Each row was made from one small tree. The marks that hang from a mark follow it in brackets, in the order of their numbers. Every link used is in the known rows. Write each row's tree.
Known rows:
j627[j911]: [-1.118,-0.116,-2.047,2.260,1.955,-0.726,-1.289,6.215,-0.670,-1.420,-1.254,2.668,0.480,-4.783,-0.847,-1.472,-1.852,0.817,0.278,-0.374,-2.053,-2.039,-5.387,-1.654]
j18[j401[j333[j84] j357 j911]]: [0.698,-0.500,-0.938,2.089,-0.154,-0.204,-0.414,-4.151,0.289,0.921,-5.341,1.746,1.738,-1.692,-0.819,4.677,0.265,0.678,0.624,-1.085,0.460,-1.667,0.720,-1.999]
j357[j401[j333[j84] j911]]: [-0.599,-1.243,-0.410,1.960,0.152,1.121,-1.938,0.860,1.521,1.419,-4.536,2.093,2.852,-1.138,0.964,0.554,0.302,0.295,-2.466,-0.769,-1.021,-1.951,-0.068,-2.141]
j829[j333 j911]: [0.911,-1.442,-1.468,3.170,-0.790,1.939,0.979,3.527,-2.524,1.198,2.328,2.587,2.817,-6.205,-4.146,-1.333,-2.074,2.489,-2.454,0.142,3.917,-3.884,-1.926,5.462]
j401[j333]: [-0.508,-1.400,-1.606,1.918,2.850,-0.395,-1.364,0.313,0.734,-1.335,-0.364,1.296,1.731,-2.819,-0.015,1.271,0.189,1.046,3.035,-0.398,-0.994,-1.435,1.077,1.848]
j620[j911]: [0.102,-2.869,-0.799,2.350,1.784,-0.124,-1.975,3.430,-2.549,-1.936,-1.889,1.728,2.417,-5.298,-0.202,-0.607,-1.881,0.828,2.626,-0.190,-1.452,-2.532,-3.419,-1.352]
j84[j333 j357 j911]: [0.873,-2.377,-1.464,1.448,1.457,5.125,-1.544,5.803,-3.342,1.892,5.016,0.527,3.109,-6.311,-2.557,-2.447,-2.238,0.272,-4.977,-2.487,-1.240,-7.745,-0.668,4.827]
j18[j401[j357 j911]]: [-0.013,0.243,-1.150,2.686,0.697,-0.503,1.337,-0.805,-0.180,0.567,-5.112,2.221,0.487,-5.520,-2.360,2.265,-0.388,-0.385,-1.199,-1.620,0.284,-2.771,-2.039,-1.101]
j401[j357]: [0.197,0.364,-2.076,2.422,2.677,-0.241,-0.541,2.675,-0.620,-0.294,-1.806,2.856,1.089,-3.349,-2.603,1.687,-0.371,2.345,0.767,-2.344,-1.574,-0.823,-0.624,2.199]
j829[j333 j911[j401[j357]]]: [3.082,-0.222,-0.704,4.087,-1.734,-0.107,2.117,-0.647,-3.980,2.235,1.666,3.791,0.662,-4.459,-4.643,-0.670,-0.868,3.958,-1.928,-0.842,2.370,-3.691,-0.894,5.684]
j704[j333[j84[j911]]]: [1.495,-4.207,-1.549,1.921,3.286,-0.587,-1.573,3.777,0.307,-0.524,1.274,-0.929,0.741,1.497,2.656,0.804,0.195,1.779,0.991,0.020,1.176,-1.231,-4.857,2.577]
j704[j333]: [-0.607,-2.885,-1.751,1.521,5.384,-1.833,-0.196,4.048,1.168,-0.158,-0.126,-0.836,-0.333,-1.928,1.730,0.891,0.955,0.595,1.534,-0.787,-0.677,-1.822,-3.515,2.702]
j333[j84]: [2.701,-2.380,-1.688,2.650,2.504,0.692,-0.806,2.590,0.440,-2.392,-1.102,1.867,2.185,-1.629,0.130,-0.288,-2.781,4.015,0.827,1.421,1.412,-1.750,-3.190,-0.888]
j401[j333[j84] j357 j911]: [1.622,-1.784,-0.952,2.370,-0.837,-0.468,-2.993,-2.517,-0.311,0.743,-4.195,0.996,2.002,1.767,-0.306,4.051,0.703,2.293,-0.238,-0.710,-1.202,-1.133,2.137,-0.704]
j401[j911]: [0.562,-2.790,-1.098,2.810,0.522,-0.903,-0.634,2.468,-0.185,-1.234,-2.573,0.939,0.407,-4.602,-0.553,-1.670,-1.398,0.068,-2.325,0.985,-0.024,-3.785,-3.491,-0.506]
j911[j401[j333 j357]]: [2.510,0.075,-0.453,3.244,1.721,-3.080,0.163,-4.273,-1.105,0.075,-1.286,2.989,-0.974,-0.928,-0.795,1.521,1.400,3.242,3.440,-1.379,-2.809,-1.295,1.556,1.979]
j704[j333[j84[j911[j401[j357]]]]]: [2.759,-3.271,-1.049,2.590,2.636,-2.081,-0.956,1.057,-0.559,0.519,0.639,0.152,-0.458,2.858,2.266,1.644,1.093,2.914,1.486,-0.791,0.093,-1.064,-4.139,2.875]
j620[j333]: [-0.204,-1.889,-3.586,3.784,3.440,1.383,0.506,3.160,-1.004,-2.263,-0.438,3.376,2.875,-5.960,-0.827,0.857,-1.884,-0.460,-0.976,0.621,1.305,-4.390,-2.416,0.390]
j357[j401[j333]]: [-2.277,0.520,-1.056,1.586,2.782,1.033,-0.984,2.348,1.693,0.944,-2.600,3.030,2.754,-3.479,0.007,0.526,0.962,-0.053,0.172,-2.329,-1.972,-1.059,0.691,0.603]
j627[j357[j401[j333]] j911]: [-2.753,3.436,-1.381,1.379,3.826,2.264,-3.044,2.423,0.641,3.211,-3.290,4.729,0.356,-2.769,0.100,0.440,0.521,-2.871,0.077,-3.645,-5.036,-2.367,-1.727,-2.265]
j829[j333 j911[j401]]: [3.160,-1.335,-0.494,4.177,-1.503,-0.122,2.296,0.047,-3.533,1.321,2.534,3.228,0.716,-5.404,-3.705,-2.604,-1.736,3.556,-1.864,0.630,3.390,-4.605,-2.255,5.045]
j829[j911[j401]]: [3.834,-1.772,-1.053,5.455,-1.200,-2.357,2.231,-0.447,-1.740,-0.252,1.979,2.469,-0.483,-5.927,-0.421,-3.468,-0.445,3.364,-0.790,0.568,1.125,-4.439,-3.403,3.007]
j379[j401]: [-0.787,-2.758,0.050,-0.285,0.237,-2.236,-1.690,4.252,-0.003,-1.535,1.106,0.740,2.587,-2.772,-0.358,-1.493,-1.328,2.648,-0.890,-0.866,-0.822,-2.240,-3.267,0.719]
j333[j84[j357 j911]]: [3.636,-1.982,-1.758,2.670,1.220,2.706,-1.045,3.866,-1.048,-0.839,2.010,1.523,3.310,-2.300,-0.204,-2.717,-3.266,3.195,-2.047,-0.262,-0.131,-3.343,-2.212,1.698]
j357[j401]: [-1.775,0.488,-1.170,2.095,2.941,1.286,0.065,5.004,1.147,0.433,-2.653,3.540,2.202,-5.347,-0.712,-1.224,-0.529,0.346,-1.786,-1.935,-1.431,-1.773,-2.388,0.196]
j829[j333[j84] j911]: [2.716,-2.071,-1.433,3.348,-1.374,2.632,0.224,2.695,-2.503,0.916,1.965,2.504,3.716,-3.520,-3.263,-0.648,-3.156,4.285,-2.542,1.112,5.251,-3.434,-2.254,3.846]
j401[j333[j84] j357]: [1.182,-0.453,-1.548,1.958,1.964,0.231,-2.453,-1.431,0.014,0.023,-2.096,1.925,2.693,1.414,-0.599,4.501,0.602,3.603,2.907,-1.696,-1.296,0.422,2.810,1.174]

Which tree is each row?
[1.997,0.563,-0.769,2.722,0.347,-2.562,-1.545,-0.699,-1.765,0.109,-2.150,3.404,-0.615,0.059,-0.107,1.111,-0.071,3.155,2.410,-0.716,-3.500,-0.994,-2.176,-2.183] : j627[j911[j401[j333[j84] j357]]]
[4.605,-1.251,-0.230,2.851,2.152,-1.437,0.539,-3.952,-0.473,-0.478,-0.092,1.943,0.218,-1.083,1.062,-1.243,-0.773,4.167,1.818,0.464,-2.090,-3.316,1.005,0.354] : j911[j401[j333[j84[j357]]]]
[1.705,-2.857,-1.713,0.870,5.587,-0.173,-0.287,3.635,1.269,1.032,0.163,-1.025,1.332,-0.622,2.254,0.130,-0.701,2.399,-0.386,-0.766,-1.471,-2.826,-2.110,1.596] : j704[j333[j84[j357]]]
[3.012,-3.206,0.398,2.910,0.475,-1.867,-1.987,-2.938,-3.039,-1.331,-1.989,1.694,1.260,-1.332,1.514,0.146,-0.765,2.856,4.684,0.832,-1.836,-2.513,-1.608,-2.458] : j620[j911[j401[j333[j84]]]]
[-0.810,0.534,-0.959,1.304,2.047,2.100,-0.376,2.478,0.759,2.987,-2.337,1.750,3.041,-5.744,-0.485,-2.375,-0.410,-0.691,-4.553,-2.661,-4.527,-4.452,2.312,0.425] : j84[j357[j401[j333 j911]]]
[4.297,-1.153,-0.924,5.051,-2.056,-2.230,0.783,-3.752,-1.809,1.031,0.874,2.530,0.680,-1.858,-0.175,0.218,0.817,4.690,0.609,-0.502,0.323,-2.676,0.307,2.873] : j829[j911[j401[j333[j84] j357]]]
[-0.368,-0.920,-0.957,2.252,-0.355,-1.204,-2.289,-1.695,-0.451,0.960,-3.644,1.129,1.234,-0.904,-1.389,3.419,1.680,0.330,-0.050,-1.669,-2.415,-1.451,2.438,1.014] : j401[j333 j357 j911]
[3.244,-0.940,-0.679,3.164,0.655,0.207,0.043,-0.468,-2.252,0.538,3.547,1.763,0.856,-3.437,-0.239,-3.950,-0.607,1.394,-0.687,-1.574,-3.259,-4.557,0.391,4.422] : j84[j357 j911[j401[j333]]]
[0.660,1.043,-0.846,2.672,0.849,-2.987,-1.067,-0.200,-1.829,0.238,-1.860,3.553,-1.131,-1.670,-0.626,0.719,0.537,1.989,2.434,-1.514,-4.398,-1.359,-1.935,-1.099] : j627[j911[j401[j333 j357]]]
[-0.975,0.026,-1.056,0.324,3.831,5.510,-0.235,5.919,-0.742,3.885,0.501,1.765,3.700,-7.920,-2.409,-1.609,-1.699,0.364,-6.486,-3.665,-3.330,-7.473,1.252,1.555] : j84[j333 j357[j401]]
[5.516,-2.039,-1.054,3.394,0.668,1.008,-0.035,0.950,-1.780,-0.520,2.062,2.017,1.617,-1.571,0.148,-3.877,-2.866,4.105,-1.632,0.313,-0.472,-4.011,-2.572,1.385] : j333[j84[j357 j911[j401]]]
[3.854,-0.821,-0.897,3.572,0.818,0.169,0.992,1.696,-2.525,0.149,3.344,2.224,0.285,-4.980,-0.996,-5.445,-1.757,1.690,-2.223,-1.275,-2.717,-5.138,-1.938,3.985] : j84[j357 j911[j401]]
[0.735,-2.678,-1.112,0.917,4.097,0.135,-0.517,3.815,1.438,2.472,-2.021,-0.783,1.561,-0.651,2.568,-0.391,-0.025,0.966,-3.292,-1.282,-1.948,-3.400,-2.305,0.099] : j704[j333[j84[j357[j401[j911]]]]]
[-2.123,-0.588,-0.423,1.903,0.566,0.498,-1.517,1.527,1.376,1.633,-4.135,2.209,2.253,-3.135,0.301,0.107,1.107,-1.175,-2.410,-1.523,-1.967,-2.363,0.122,-0.866] : j357[j401[j333 j911]]
[0.107,-3.120,0.805,-0.433,-3.094,-2.545,-4.125,-0.754,-0.330,0.612,-1.655,0.087,3.351,2.547,0.053,2.728,0.622,3.009,-1.614,-1.357,-1.654,-1.323,0.503,-0.868] : j379[j401[j333[j84] j357 j911]]
[1.419,-0.885,-1.576,2.437,0.281,0.676,-3.113,-0.779,-0.883,-0.139,-0.232,1.965,2.902,2.240,-0.633,3.944,0.701,3.020,2.662,-1.903,-0.700,0.539,1.843,2.774] : j401[j333[j84[j911]] j357]
[3.081,-2.372,-2.786,5.047,0.639,1.124,-0.091,0.190,-2.830,-1.550,0.427,4.161,2.702,-1.160,-0.404,1.461,-1.672,1.824,-1.213,0.682,2.125,-3.655,-2.931,0.507] : j620[j333[j84[j911[j401[j357]]]]]
[2.064,-1.813,-1.423,2.006,1.330,1.855,-2.213,0.332,-0.349,-0.381,1.695,0.967,3.484,-0.593,0.599,-0.134,-1.154,2.342,0.780,-0.570,-1.111,-2.273,1.456,2.120] : j401[j333[j84[j357 j911]]]
[3.065,-0.691,-0.970,5.060,-1.693,-2.603,1.072,-3.174,-1.983,1.180,1.196,2.600,-0.006,-3.458,-0.754,-0.272,1.404,3.372,0.654,-1.117,-0.430,-2.883,0.427,3.871] : j829[j911[j401[j333 j357]]]
[1.870,-2.237,-1.175,1.841,0.605,3.436,-1.460,3.787,-2.335,-0.633,1.336,2.651,3.240,-0.872,-3.236,0.011,-3.450,3.108,-0.673,0.750,4.097,-1.908,-3.204,3.305] : j829[j333[j84[j911]]]
[-0.625,-0.596,-0.847,2.136,0.982,2.125,-2.024,2.238,1.109,0.703,-1.366,2.925,3.584,-0.746,0.821,0.436,0.382,0.994,-0.254,-1.649,-0.692,-0.726,-0.367,0.574] : j357[j401[j333[j84[j911]]]]
[3.266,-1.693,-0.733,5.091,-1.367,-2.521,1.496,-2.670,-1.400,0.142,1.976,2.007,0.089,-4.342,0.299,-1.961,0.744,2.973,0.611,0.383,0.491,-3.864,-0.917,3.384] : j829[j911[j401[j333]]]
[-2.230,3.456,-1.687,1.694,3.961,2.431,-2.230,4.445,0.321,2.823,-3.417,5.310,0.029,-4.178,-0.560,-1.087,-0.677,-2.550,-1.259,-3.520,-4.412,-2.961,-4.283,-2.647] : j627[j357[j401] j911]
[4.796,-3.027,-0.845,3.963,-0.078,-0.236,-0.610,0.491,-1.456,-2.234,1.253,2.287,0.731,0.188,0.526,-2.023,-2.108,4.025,0.752,1.515,1.856,-2.248,-4.734,0.764] : j333[j84[j911[j401]]]
[-0.033,-3.366,0.306,-0.694,-0.591,-1.885,-3.219,0.827,0.557,-1.339,0.882,0.178,3.956,1.064,1.241,1.060,-0.546,3.639,1.017,-0.349,-0.510,-1.360,-0.533,0.047] : j379[j401[j333[j84]]]
[2.099,-0.769,-1.306,0.793,2.898,3.947,-0.209,3.551,-1.655,0.623,0.214,2.237,3.726,-3.150,-3.659,-0.772,-4.367,3.732,-2.248,-0.049,1.578,-3.407,-0.276,2.361] : j829[j333[j84[j357]]]
[2.925,-2.133,0.254,2.997,0.149,-1.943,-2.268,-3.466,-3.526,-0.501,-2.848,2.360,1.321,-0.499,0.479,1.931,0.023,3.165,4.592,-0.735,-2.854,-1.597,-0.346,-1.897] : j620[j911[j401[j333[j84] j357]]]
[4.051,-0.501,-0.332,3.248,1.290,-2.483,-0.318,-4.978,-1.009,-0.129,-1.586,2.883,-0.374,1.099,-0.007,2.107,0.808,4.725,3.362,-0.541,-1.796,-1.062,1.238,0.675] : j911[j401[j333[j84] j357]]
[1.661,-3.680,-0.679,2.269,-0.413,-0.416,-2.578,-1.651,0.411,-0.805,-2.825,0.174,1.971,0.179,1.286,1.350,-0.564,1.603,-0.099,1.578,0.292,-2.511,-0.015,-1.664] : j401[j333[j84] j911]
[-1.549,2.914,-1.375,1.334,3.409,2.801,-3.475,1.874,0.661,3.197,-3.524,4.737,0.924,-1.104,0.662,0.793,-0.128,-1.644,0.130,-3.050,-4.271,-2.050,-1.926,-3.310] : j627[j357[j401[j333[j84]]] j911]
[0.207,-4.452,0.955,-0.407,-2.720,-2.500,-3.724,-0.053,0.348,-0.663,-0.717,-0.630,3.458,1.376,1.511,0.521,-0.572,2.459,-1.487,0.522,-0.430,-2.589,-1.149,-1.445] : j379[j401[j333[j84] j911]]
[1.319,-1.300,-0.845,1.889,0.896,0.796,0.639,-3.109,0.736,0.576,-3.859,0.726,2.401,-3.846,0.213,1.408,-1.272,0.061,-1.026,-0.060,0.156,-3.864,0.463,-2.363] : j18[j401[j333[j84[j357]] j911]]
[2.284,-0.818,-1.498,2.406,1.071,3.610,-0.947,4.721,-0.422,0.798,0.612,2.506,4.027,-2.502,-0.099,-3.001,-2.547,2.305,-3.707,-1.519,-0.853,-3.131,-1.939,1.025] : j333[j84[j357[j401] j911]]
[2.279,-2.503,-0.406,3.216,-0.532,1.446,-1.305,1.062,-4.063,0.903,3.181,2.134,-0.240,-2.279,-2.390,0.268,-0.036,1.891,-1.467,-1.928,0.223,-5.191,-2.366,4.200] : j84[j333 j911[j401[j357]]]
